Each row was made from one path, in order. Every step used is in the known rows, and no mark comes twice. Write each row's path.
(in the rows, 128 means zero)
Known rows
fila puliko pafa: [124 117  88 147 114  89 110 136 124  98 101 135 123 101 112 108 136  91
 142 156]
mazed puliko: [139 232 158 132 174 128 127 110 127 168  91 111  97 121 112  80 166 158
  97 166]
zabira puliko pafa mazed: [154 131 125 139 142 107  85 146  57 107  64 170 131 127 171 143 133  92
 140 143]
fila mazed puliko: [122 241 181 118 159 130 116 103 123 169  95 111  97 114 143 110 142 178
  95 141]
puliko pafa mazed zabira: [134 136 132 182 158 118 124 110 114 116 117 198 103  71 146 149 141 100
  80 135]
puliko kire mazed: [122 103 142 109 123 163 120 105 144 165 172  83 143 139 128 134 114 177
 115  80]
zabira puliko pafa: [138 117  95 144 120 105 116 153 112 108 106 141 127  96 117 130 138  69
 132 158]
puliko kire: [129  75 115 105 135 162 140 152 185 159 117  68 152 162 109 125 135 162
 136 116]
fila puliko kire mazed: [125  81 135 111 105 154 129 106 146 148 173  69 147 165 119 139 106 166
 139  90]
kire mazed zabira puliko pafa: [129 108 107 164 119 106 127 132 117 112 150 155 119  69 121 151 130  63
 105 137]
fila puliko kire mazed pafa: [129  63 105 121 119 168 106 117 134 163 118  75 100 159  80 155  54 200
 129  81]
fila puliko pafa mazed kire: [ 97 148 140 103  91 112  93 113  79  99 119 190 143 139 157  81 141 129
 162 126]
kire mazed zabira: [124 136 147 174 138 147 152  73 149 144 186 157 100  84 111 144 127 141
  69 116]
kire mazed: [129 155 150 132 125 145 113  83 113 155 161 126 116 123 123 118 121 175
 108 109]
puliko pafa: [124 148 100 146 136 100  99 136 119 125  99 157 114  66 125 100 149 108
 110 142]
pafa mazed fila puliko: [137 135 114 122 113  93 158 139 125  78 123 132 126 168 122 131 106 121
 182 153]
mazed zabira puliko kire: [137  33 113 123 121 165 176 160 190 138 144  67 157 173  96 172 123 110
 134 128]
pafa mazed puliko kire: [139 139 149 101 168 151 120 149 143 169  92  74 143 162 143 119 145 159
 119 113]

Write each row's path
[129  65 108  96 116 132 159 167 174 112 133  71 159 185 123 144 109 133
 175 112]	pafa mazed fila puliko kire
[118 138  96 138 110  74 123 137 121  86 153 149 116  78 126 115 118  85
 141 128]	kire mazed fila puliko pafa
[126 206 124 144 164  96  95 132 114 142  96 144 100  56 131  83 166 106
  91 149]	mazed puliko pafa
[142  92 133 160 111 147 173 111 137 122 168 126 124 143  96 178 113  93
 117 151]	kire mazed zabira puliko
[ 96 165 145 104 103 119  85 114  77 113 116 200 141 123 164  76 150 137
 147 122]	puliko pafa mazed kire
[156  90 131 162 127 138 164 130 119 110 120 144 126 159 113 180 121  84
 129 166]	pafa mazed zabira puliko
[142  36 120 123 125 163 164 161 169 136 131  78 160 179 117 180 120 108
 138 122]	pafa mazed zabira puliko kire
[136 238 172 131 164 136 115  85 109 176 134 109  96 112 126  90 149 168
  84 135]	kire mazed puliko
[139  40 109 103 114 165 158 169 180 144 124  52 168 194 101 155 122 125
 156 129]	zabira puliko kire
[122  65 101  96 112 134 171 167 198 117 147  58 157 181 104 137 111 135
 170 117]	mazed fila puliko kire
[145 132 122 141 139  96  80 133  64 100  59 169 126 130 168 127 132 108
 147 142]	fila puliko pafa mazed
[ 75 167 163  84  77 142 116  98 128 132 153 160 139 138 145  96 129 183
 145 109]	fila mazed kire
[140 136 140 176 158 136 140 100 125 125 116 183 104 106 136 150 138 124
  87 140]	pafa mazed zabira
[136 179 120 118 144  80 136 166  99  85 136 185 119  89 167 137 116  95
 144 124]	zabira puliko pafa mazed fila
[102 148 142 102  96 120  94 124  74 105 121 191 147 137 160  92 144 119
 157 129]	zabira puliko pafa mazed kire
[117 158 133  97 131 121 159 140 159 125 214 124 124  99 136 130 104 153
 127  80]	puliko kire mazed fila
